Each row was made from one path, in order. Every step used is in the known rows, and no mark comes twice. Write each row's path.
Known rows
zagov > veno > pigurot: [-3.188  0.859 -3.536  0.953  2.278 -0.524 -1.397  2.013  1.078 -1.197
  4.365 -1.001  0.332 -0.038 -0.033 -1.429  1.830  2.805 -3.751 -1.686
 -0.933 -0.111]
popam > veno > pigurot > rizep > puga: [-1.544  0.129 -2.786  2.415  1.859 -0.989  0.602  0.963  1.140 -0.092
  5.691  1.001  1.153 -1.710 -1.435 -3.262  0.693  1.461 -2.894 -2.817
 -0.190  1.285]
zagov > veno: [-1.358 -0.432 -4.517  1.311  0.938 -1.026 -0.837  0.821  0.466 -0.972
  1.737 -2.099  0.530  1.262 -2.202 -1.890  1.566  1.586 -2.898 -0.889
 -0.024 -0.405]
popam > zagov: [-1.031  0.217 -1.918 -0.169  0.310 -0.506 -0.031  1.966 -1.054 -1.254
  1.380 -1.834  3.638 -0.447 -3.526 -4.452  3.878 -0.111 -0.464 -1.812
 -0.127 -1.380]
puga > veno > pigurot > rizep: [-1.403  0.501 -3.777  2.277  1.155 -1.045  1.436  0.636  0.812 -2.271
  4.134  1.910  1.425 -1.683 -2.236 -3.569  0.014  1.895 -3.791 -2.218
 -1.633 -0.263]
puga > pigurot > veno: [-2.687  0.182 -2.093  3.681 -0.508 -0.722  0.592  1.609  1.094 -0.695
  4.751 -0.821  0.731  2.147 -1.548 -3.494  0.130  1.889 -2.421 -2.845
  2.415  0.350]
rizep > popam: [-2.572 -1.421 -1.431 -0.199  0.798 -0.235  2.194  1.374  2.694 -0.636
  3.967 -1.831  3.776 -0.221 -2.478 -2.300  2.191  1.400 -2.824 -0.824
 -1.228  0.512]
puga > popam: [-3.309  0.803 -1.400  0.454  0.531 -0.150  0.897  1.726  1.556 -0.624
  4.118 -0.918  2.842  0.118 -1.545 -1.754  1.210  1.646 -2.214 -1.384
 -0.658 -0.069]
puga > veno > pigurot > rizep > popam > zagov: [-1.445 -1.014 -2.526  0.249  0.673 -1.048  1.939  1.379  1.213 -1.026
  2.762  0.364  4.872 -1.191 -3.570 -4.861  2.828  1.418 -2.949 -1.560
 -2.055 -0.821]
rizep > veno > pigurot > puga: [-1.281 -0.913 -1.111  0.090  0.196 -2.846 -0.857  3.699  0.609 -0.541
  3.985 -0.430 -1.104 -1.759  1.116 -2.394  2.180  1.281 -4.018 -2.500
 -0.654 -1.039]
pigurot > zagov > veno: [-1.371 -0.353 -5.306  0.905  0.689 -1.210 -0.745  1.175 -0.505 -1.691
  0.855 -1.295  0.318  0.961 -2.362 -2.585  2.248 -0.067 -2.251 -1.616
  0.232 -1.891]
rizep > puga > pigurot > zagov > veno: [-1.306 -0.227 -5.432  1.915  0.685 -0.897 -1.016  1.003  0.373 -1.248
  2.702 -1.385 -0.099  0.863 -1.633 -1.146  0.383  0.779 -2.498 -1.530
  0.844 -1.697]
veno > pigurot: [-3.391  1.410 -1.635  0.568  2.046  0.183 -0.293  2.380  0.973 -1.640
  5.422 -0.697  1.316 -1.310 -0.231 -1.850  2.125  2.031 -2.744 -2.234
 -0.837 -0.060]
rizep > veno: [-0.554 -1.565 -2.660  0.797 -1.197 -0.806  1.004  1.705  1.821 -0.835
  1.992 -0.888 -0.122  0.113 -1.785 -2.048  1.939  0.917 -3.271 -2.268
  0.871 -1.232]
rizep > popam > zagov > veno > pigurot: [-3.283  0.030 -2.893 -0.144  2.211 -0.785 -0.979  2.375  1.427 -0.596
  3.708 -1.228  2.407 -0.118 -0.952 -2.457  3.262  2.807 -3.626 -1.484
 -1.500 -0.389]
veno > pigurot > popam > zagov: [-1.831 -0.130 -2.781 -0.492 -0.207 -0.327 -0.409  2.576 -1.426 -0.844
  2.601 -1.232  4.987  0.266 -2.208 -4.276  5.116  1.432 -0.718 -2.187
 -1.180 -0.473]
puga > veno: [ 0.097 -0.640 -4.050  2.136 -0.859  0.329  1.528  0.831  1.012 -1.692
  3.199 -1.159  1.452 -0.184 -2.377 -2.061  0.837  0.366 -2.077 -0.177
  0.889 -1.659]
veno > pigurot > puga > popam > zagov: [-2.609  0.779 -0.441 -0.854  0.846 -1.916 -0.878  3.600 -0.501 -0.253
  3.231 -0.648  3.389 -1.195 -0.954 -3.936  3.498  1.109 -1.739 -2.037
 -1.429 -1.222]
popam > veno > pigurot: [-3.773  1.034 -1.305  1.853  1.148 -0.376 -0.754  2.187  0.264 -1.305
  5.530 -0.475  0.547 -0.159 -0.811 -3.332  3.134  1.775 -3.347 -2.533
  0.884  1.399]
popam > pigurot > puga: [-0.598 -0.233 -0.470  0.553  1.286 -2.809 -2.180  3.410 -2.123 -1.694
  4.235  0.096  0.777 -0.452 -1.349 -3.681  2.309  0.094 -1.797 -1.631
 -0.074 -0.009]
popam > veno > pigurot > zagov: [-3.260  0.943 -2.486  1.055  0.713 -0.607 -0.445  2.397 -0.909 -2.208
  3.949  0.225  0.510 -0.609 -1.292 -3.968  3.653 -0.596 -2.309 -3.160
  1.026 -0.661]
popam > zagov > veno > pigurot > rizep > puga: [-0.927  0.019 -4.014  1.388  2.348 -1.281 -0.099  1.159  0.853  0.018
  4.080  0.560  1.804 -1.698 -1.558 -2.965  1.006  1.717 -2.494 -2.433
 -1.419 -0.126]

Which path is each row?
[-1.360 -1.026 -2.909 -0.427 -1.168 -0.682 -0.210  2.676 -0.715 -0.485
  2.132 -0.821  3.929  0.566 -1.974 -4.058  5.136  1.642 -1.595 -2.530
 -0.614 -0.936] | rizep > veno > pigurot > popam > zagov
[-1.956  0.211 -0.929  0.016  1.417 -2.348 -1.174  3.548 -0.272 -1.054
  4.656 -0.915  0.173 -1.966  0.733 -2.767  2.029  0.972 -2.985 -1.983
 -1.269 -0.454] | veno > pigurot > puga
[-1.398  0.371 -2.933  1.617  2.339 -0.664  0.929  1.080  1.534 -0.361
  5.683  0.820  1.574 -2.382 -0.942 -2.284  0.094  1.622 -2.425 -2.634
 -1.397  0.482] | veno > pigurot > rizep > puga
[-2.674 -0.233 -3.289  0.447 -0.035  0.045  0.090  2.081 -0.173 -0.998
  4.749 -0.951  3.508  0.528 -0.645 -2.360  3.381  2.485 -1.974 -1.900
 -1.265  0.691] | veno > pigurot > popam
[-1.943  0.702 -3.904  0.941  0.466  0.171  0.462  2.241  0.082 -2.757
  3.996  0.476  0.851 -1.525 -1.009 -2.519  2.085 -0.573 -1.974 -2.044
  0.201 -2.730] | puga > veno > pigurot > zagov
[-4.750  1.478 -0.804  1.533  1.144 -0.403 -0.451  2.435  1.002 -0.629
  6.209 -0.002  1.127  0.059 -0.354 -2.833  2.690  2.517 -3.761 -2.380
  0.437  1.490] | puga > popam > veno > pigurot
[-2.530  1.130 -2.565  1.525  2.104 -1.326  0.889  0.972  0.261 -2.207
  3.952  1.591  1.627 -1.832 -2.202 -3.944  0.730  1.982 -3.564 -3.042
 -2.317  0.659] | veno > pigurot > rizep
[-2.425  0.132 -0.703  0.101  0.308 -2.209  0.152  2.890  0.537 -0.114
  3.940 -0.918  1.826 -0.603 -0.427 -2.391  1.327  1.083 -2.589 -1.348
 -1.113 -0.334] | pigurot > puga > popam
[-2.978  1.245 -2.743  0.119  1.368 -0.054 -0.126  2.554 -0.357 -2.650
  3.891  0.071  1.154 -1.527 -0.963 -2.788  2.795 -0.526 -1.758 -2.915
 -0.429 -1.922] | veno > pigurot > zagov
[-2.001  0.042 -1.220  2.681  0.848 -1.005 -0.887  2.591 -0.584 -0.994
  4.974  0.845  1.447  2.297 -2.173 -4.774  2.251  0.784 -1.465 -2.879
  2.529  0.872] | popam > pigurot > veno
[-2.942  1.334 -0.365  0.827  1.740 -0.407 -1.368  2.546 -0.357 -1.823
  5.584  1.030  2.972  0.894 -2.136 -2.384  1.947  1.602 -1.710 -1.430
  0.088  0.710] | puga > popam > pigurot
[-2.032  0.656 -3.910  1.315  2.114 -2.030 -0.302  0.905 -0.283 -1.763
  2.316  1.164  1.714 -0.938 -2.742 -4.478  1.666  2.402 -3.762 -2.827
 -2.234  0.114] | popam > zagov > veno > pigurot > rizep
[-0.172 -1.570 -3.279  1.530 -0.994 -1.940  1.836  0.741  1.389 -1.267
  1.225  0.940  0.061 -0.423 -3.001 -3.633  0.945  1.206 -4.103 -2.976
 -0.439 -0.575] | pigurot > rizep > veno
[-2.214  0.867 -3.101  1.372 -0.045 -0.303  0.272  1.477 -0.577 -2.946
  3.093 -0.703  1.049 -0.154 -2.397 -2.382  0.948 -0.388 -1.625 -2.422
  0.679 -1.843] | puga > pigurot > zagov
[-1.672 -1.241 -3.064  2.153 -1.931 -0.884  0.239  1.008 -1.333 -0.441
  2.976 -1.552  2.556  2.400 -3.059 -4.622  4.291  0.980 -2.060 -1.813
  1.654  2.064] | pigurot > popam > veno
[-1.859  0.115 -5.199  1.808  0.371 -1.145 -0.983  0.882 -0.309 -2.046
  1.833 -1.440 -0.069  1.357 -2.236 -1.748  0.826  0.872 -2.842 -1.608
  0.616 -1.686] | puga > pigurot > zagov > veno
[ 0.999 -1.441 -3.421  1.774 -1.087 -1.587  0.693  1.875  0.139 -1.222
  3.002 -1.084  0.484 -0.846 -1.309 -2.635  0.861 -0.170 -2.372 -0.222
  0.494 -1.986] | pigurot > puga > veno
[-1.729  0.714 -2.985  2.744  0.672 -1.480  1.268 -0.161  0.174 -2.578
  3.293  0.787  1.602 -0.468 -3.682 -3.471 -1.125  2.156 -3.346 -2.503
 -1.148  0.614] | puga > pigurot > rizep
[-1.802 -0.180 -2.332  0.436  1.653 -2.932 -1.967  3.150 -0.243 -0.719
  3.912 -1.118 -0.650 -1.010  0.796 -2.243  1.871  1.624 -3.804 -1.644
 -1.179 -0.499] | zagov > veno > pigurot > puga
[-3.765  0.195 -2.062  0.547  0.822 -0.596  0.394  2.377  0.232 -1.791
  4.462  0.169  1.515 -0.600 -1.377 -3.886  3.742 -0.132 -2.941 -2.771
  0.375 -0.336] | rizep > popam > veno > pigurot > zagov
[ 0.928 -1.086 -4.414  2.345 -0.472  0.606  1.573  0.931  2.079 -0.362
  4.703 -1.118  1.418 -0.905 -1.496 -1.032  0.112  0.307 -1.553 -0.145
  1.230 -1.727] | rizep > puga > veno
[-2.129 -0.305 -2.311  3.841 -0.069 -0.454  0.647  1.608  1.896  0.407
  5.982 -0.956  0.715  1.497 -0.796 -2.676 -0.497  1.784 -1.961 -2.708
  2.717  0.392] | rizep > puga > pigurot > veno
[-2.897 -1.158 -1.748  2.801 -0.348 -1.761  1.788  0.049  1.242 -0.941
  4.144 -0.037  2.321  1.096 -4.032 -4.752  1.515  2.028 -4.559 -1.994
  0.488  2.698] | puga > pigurot > rizep > popam > veno
[-2.782 -1.538 -1.231  1.565 -0.289 -0.946  1.357  1.058  1.427 -0.286
  3.886 -1.599  2.487  1.185 -3.085 -4.213  3.371  1.043 -3.451 -1.351
  1.287  2.084] | rizep > popam > veno
